Each row was made from one small tree. Brackets hold a mark, then the marks that hang from it, in the order of their numbers. Every link used is in the known rows. Write each row's tree.
Known rows:
(Q379 (Q611 (Q210 Q932) Q789) Q831): [ 2.25 -0.36 -1.33 -4.22 -2.03  0.64  1.21  1.02  4.02  4.15 -1.86  0.70
  0.98  3.42 -1.92 -0.73  6.28]
(Q905 (Q210 (Q932 (Q379 Q831) Q789))): [ 3.32  0.96  0.08 -1.72  2.71  1.21  2.14 -0.03 -0.50  1.08 -1.51  3.53
  2.11  0.69 -3.86 -0.39  2.78]
(Q379 (Q611 Q789) (Q831 Q210)): [ 0.99  0.28 -2.65 -1.68 -0.94  0.25  0.37  1.01  3.80  3.03 -1.78  0.62
  0.88  3.55 -2.70  0.59  3.94]
(Q932 Q210 (Q379 Q611 Q831) Q789): [ 3.90  0.87 -1.56 -2.05  6.16  1.31  2.91  2.28  0.91  3.72 -2.13  2.03
  1.87  1.41 -3.18 -0.22  3.12]
(Q210 (Q932 (Q379 Q611 Q831) Q789)): [ 4.43 -0.20 -0.73 -3.16  3.69  1.02  1.92  1.11  1.13  3.43 -1.04  1.99
  4.67  0.68 -2.88  0.00  3.76]
(Q831 (Q210 (Q932 (Q379 Q611)))): [ 2.53 -2.35 -1.44 -3.45  1.69  0.10  0.66 -0.98  2.64  1.57 -1.07  1.97
  3.25  3.20 -3.13 -0.36  1.16]
(Q831 (Q210 (Q932 Q379))): [ 1.68 -2.52 -0.85 -1.74  0.89 -0.78  0.76 -1.76  1.36 -0.30 -0.92  2.01
  2.46  2.01 -3.09 -0.19  0.63]
(Q210 (Q932 Q379 Q789)): [ 3.67 -1.44  0.05 -1.57  3.18 -0.17  2.76  0.28 -0.25  0.57 -0.41  1.83
  1.96  0.33 -1.39 -0.88  2.16]
(Q831 (Q210 (Q932 (Q379 Q611) Q789))): [ 4.25 -2.03 -1.61 -2.90  3.26  0.56  3.24  0.26  2.35  2.15 -1.12  2.27
  2.35  3.59 -2.86 -0.72  2.25]
(Q905 Q210 (Q379 Q831)): [-0.10  3.40  0.88  0.12 -0.86  1.68 -1.35  0.06  1.24 -0.90 -1.94  1.95
  0.27 -0.15 -3.39  1.48  0.96]
(Q611 Q789): [ 0.64 -0.36 -0.68 -0.06 -0.66 -0.59  0.68  0.92  1.23  0.47 -0.63  0.00
 -1.19  1.14  0.26 -0.82  2.54]
(Q905 Q210 (Q379 (Q611 Q789))): [ 1.54  2.32 -0.05 -1.33 -0.42  1.64  0.20  1.68  3.74  0.45 -2.06  1.67
 -1.96  3.07 -1.59 -0.60  2.94]
(Q905 (Q379 (Q611 (Q210 Q932)) Q831)): [ 1.75  1.13  0.35 -3.78 -1.73  1.61 -0.28  0.32  4.28  2.30 -2.13  0.94
  2.35  1.67 -2.99  1.12  3.94]
(Q905 (Q210 Q932) (Q379 (Q611 Q789) Q831)): [ 2.05  2.19  0.23 -2.53 -1.65  1.74  0.21  0.84  3.80  1.24 -2.13  2.62
  0.86  2.99 -2.77 -0.02  5.52]
(Q611 (Q210 Q932) (Q379 Q831)): [ 1.77 -0.31  0.33 -1.10 -1.86  0.15 -0.03  0.30  2.18  1.83 -3.18  1.20
  1.38  0.78 -2.69  0.99  3.14]
(Q379 (Q831 Q210)): [-0.54  0.49 -1.44 -0.12 -1.09  0.09 -0.40 -0.70  1.26  0.78 -1.09  0.82
  1.43  1.18 -2.93  1.50  0.88]
(Q905 (Q210 Q932) Q379): [ 0.66  1.26  1.84 -0.74 -1.42  1.23  0.33 -1.11  1.33 -2.05 -0.81  2.50
 -0.60  1.46 -1.53 -0.21  1.24]
(Q611 Q210 (Q379 Q831) Q789): [ 1.74  0.65 -1.06 -0.28 -1.59 -0.39 -0.08  2.15  3.43  2.50 -4.46  0.47
 -0.89  1.23 -2.66  0.72  4.32]

Which tree is each row?
[ 3.90  0.78 -1.78 -3.71  3.81  1.53  1.53  2.38  2.54  4.67 -2.95  0.99
  2.32  1.02 -4.15  0.31  2.99] : (Q932 (Q379 (Q611 Q210) Q831) Q789)
[ 2.40  1.70  1.65 -0.43  0.20  1.69  2.74  0.19  0.89 -1.55 -1.06  2.81
 -1.59  1.83 -1.34 -0.51  2.32] : (Q905 (Q210 (Q932 Q789)) Q379)
[ 2.41 -0.42 -3.06 -2.55  1.68 -0.08 -0.29  1.01  3.82  3.28 -2.74  1.44
  2.80  2.77 -4.67  0.71  3.52] : (Q932 (Q379 (Q611 Q789) (Q831 Q210)))
[ 0.51  0.32 -1.14  1.50 -0.81 -0.29 -0.88  0.15  2.08  0.61 -3.24  1.18
  1.33  1.02 -3.51  2.17  0.73] : (Q611 (Q379 (Q831 Q210)))
[ 1.59  0.78 -1.95 -3.38 -1.15  0.89  0.42  1.98  3.99  4.35 -2.47 -0.02
  0.03  2.60 -2.25 -0.06  4.84] : (Q379 (Q611 Q210 Q789) Q831)
[ 2.45  0.11 -1.93 -0.62  3.05  0.08  1.49  0.46  1.04  1.52 -2.10  1.81
  2.47  0.82 -4.74  1.25  1.58] : (Q932 (Q379 (Q831 Q210)) Q789)
[ 2.91  0.10 -2.21 -4.25  1.39  0.50 -0.25  2.05  4.02  4.59 -3.30  0.61
  1.94  1.82 -4.17  0.06  4.48] : (Q932 (Q379 (Q611 Q210 Q789) Q831))
[ 3.29  1.78  1.09 -2.00  0.93  2.54  2.88  0.99  2.35  0.43 -1.20  2.74
 -0.82  2.96 -1.30 -0.94  2.85] : (Q905 (Q210 (Q932 Q789)) (Q379 Q611))
[ 1.71 -0.85 -2.04 -2.58 -1.87  0.05  1.23  0.04  3.99  2.87 -1.19  1.39
  1.89  4.26 -2.37  0.00  5.35] : (Q379 (Q611 Q789) (Q831 (Q210 Q932)))
[ 2.46 -1.32 -1.01 -4.20 -1.79  0.46  1.99  0.97  4.09  3.20 -1.41  0.47
 -0.89  4.16 -0.37 -1.87  5.12] : (Q379 (Q611 (Q210 Q932) Q789))
[ 1.96 -1.50 -0.67 -0.62 -0.06 -0.01  3.88 -0.53  1.08  0.12 -0.23  1.58
 -0.49  3.22 -0.91 -0.63  2.15] : (Q831 (Q210 (Q932 Q789)))
[ 2.68  0.37 -1.97 -2.64  2.42  0.16 -0.75  1.84  2.59  3.56 -1.99  0.87
  3.42  0.72 -3.10  0.23  3.92] : (Q932 (Q379 (Q611 Q789) Q831))
[ 2.28  1.33  0.47 -2.34 -1.34  1.54  1.09  0.67  3.83  0.22 -1.47  2.43
 -1.00  3.75 -1.26 -1.25  4.35] : (Q905 (Q210 Q932) (Q379 (Q611 Q789)))
[ 3.41 -0.90 -0.47 -3.72  0.53  1.38  3.88  1.29  2.50  3.34 -1.00  0.81
 -0.55  3.43 -0.41 -1.49  3.57] : (Q379 (Q611 (Q210 (Q932 Q789))))
[ 3.26  0.50 -1.03 -3.72  1.20  1.12  0.36  0.61  2.38  2.79 -1.99  3.27
  2.69  2.67 -3.84 -1.06  4.70] : (Q905 (Q210 (Q932 (Q379 (Q611 Q789) Q831))))
[ 2.52 -0.57 -1.00 -2.20  4.87  0.70  1.20  1.00  1.21  2.17 -1.46  1.53
  0.92  1.82 -1.89 -1.14  0.81] : (Q932 Q210 (Q379 Q611))
[ 3.32 -0.85 -1.27 -3.52  1.41  0.00  0.09  0.97  2.66  3.30 -1.34  1.72
  4.38  1.39 -2.89 -0.31  5.48] : (Q210 (Q932 (Q379 (Q611 Q789) Q831)))
[ 2.61 -0.25 -1.54 -2.34  0.35  1.10  3.03  0.38  2.48  3.00 -0.93  1.70
  2.28  3.50 -2.37  0.33  3.83] : (Q379 Q611 (Q831 (Q210 (Q932 Q789))))
[ 0.88  2.38  0.01 -1.30  0.17  1.46 -1.58  1.09  2.78  1.45 -1.51  0.33
  2.82 -0.16 -2.39  1.98  2.03] : (Q905 (Q379 Q611 Q831))
[-0.38  1.64 -0.53  0.43 -1.28  0.34 -1.13 -0.58  2.78 -0.63 -1.97  0.88
  1.58  0.70 -3.91  2.64  1.16] : (Q905 (Q379 (Q831 Q210)))
[ 2.02  0.05  0.66 -3.64 -1.40  1.36  0.63  0.41  4.32  1.31 -1.73  0.71
  0.53  2.52 -1.57 -0.14  2.77] : (Q905 (Q379 (Q611 (Q210 Q932))))
[ 1.43  2.51  0.97 -2.40 -0.97  2.38 -0.52 -0.16  2.58  0.81 -1.46  2.69
  2.02  1.86 -3.02  0.64  2.93] : (Q905 (Q210 Q932) (Q379 Q611 Q831))
[ 3.94 -1.59 -0.23 -3.10  2.28  0.26  3.21  0.43  1.23  1.64 -1.68  1.60
  0.61  1.47 -2.42 -1.18  2.70] : (Q611 (Q210 (Q932 Q379 Q789)))
[ 2.00  0.78 -0.10 -0.38 -0.72  0.62  2.23 -0.10  2.61 -0.30 -1.56  1.98
  1.58  1.94 -3.34  1.66  3.68] : (Q905 (Q379 (Q831 (Q210 (Q932 Q789)))))
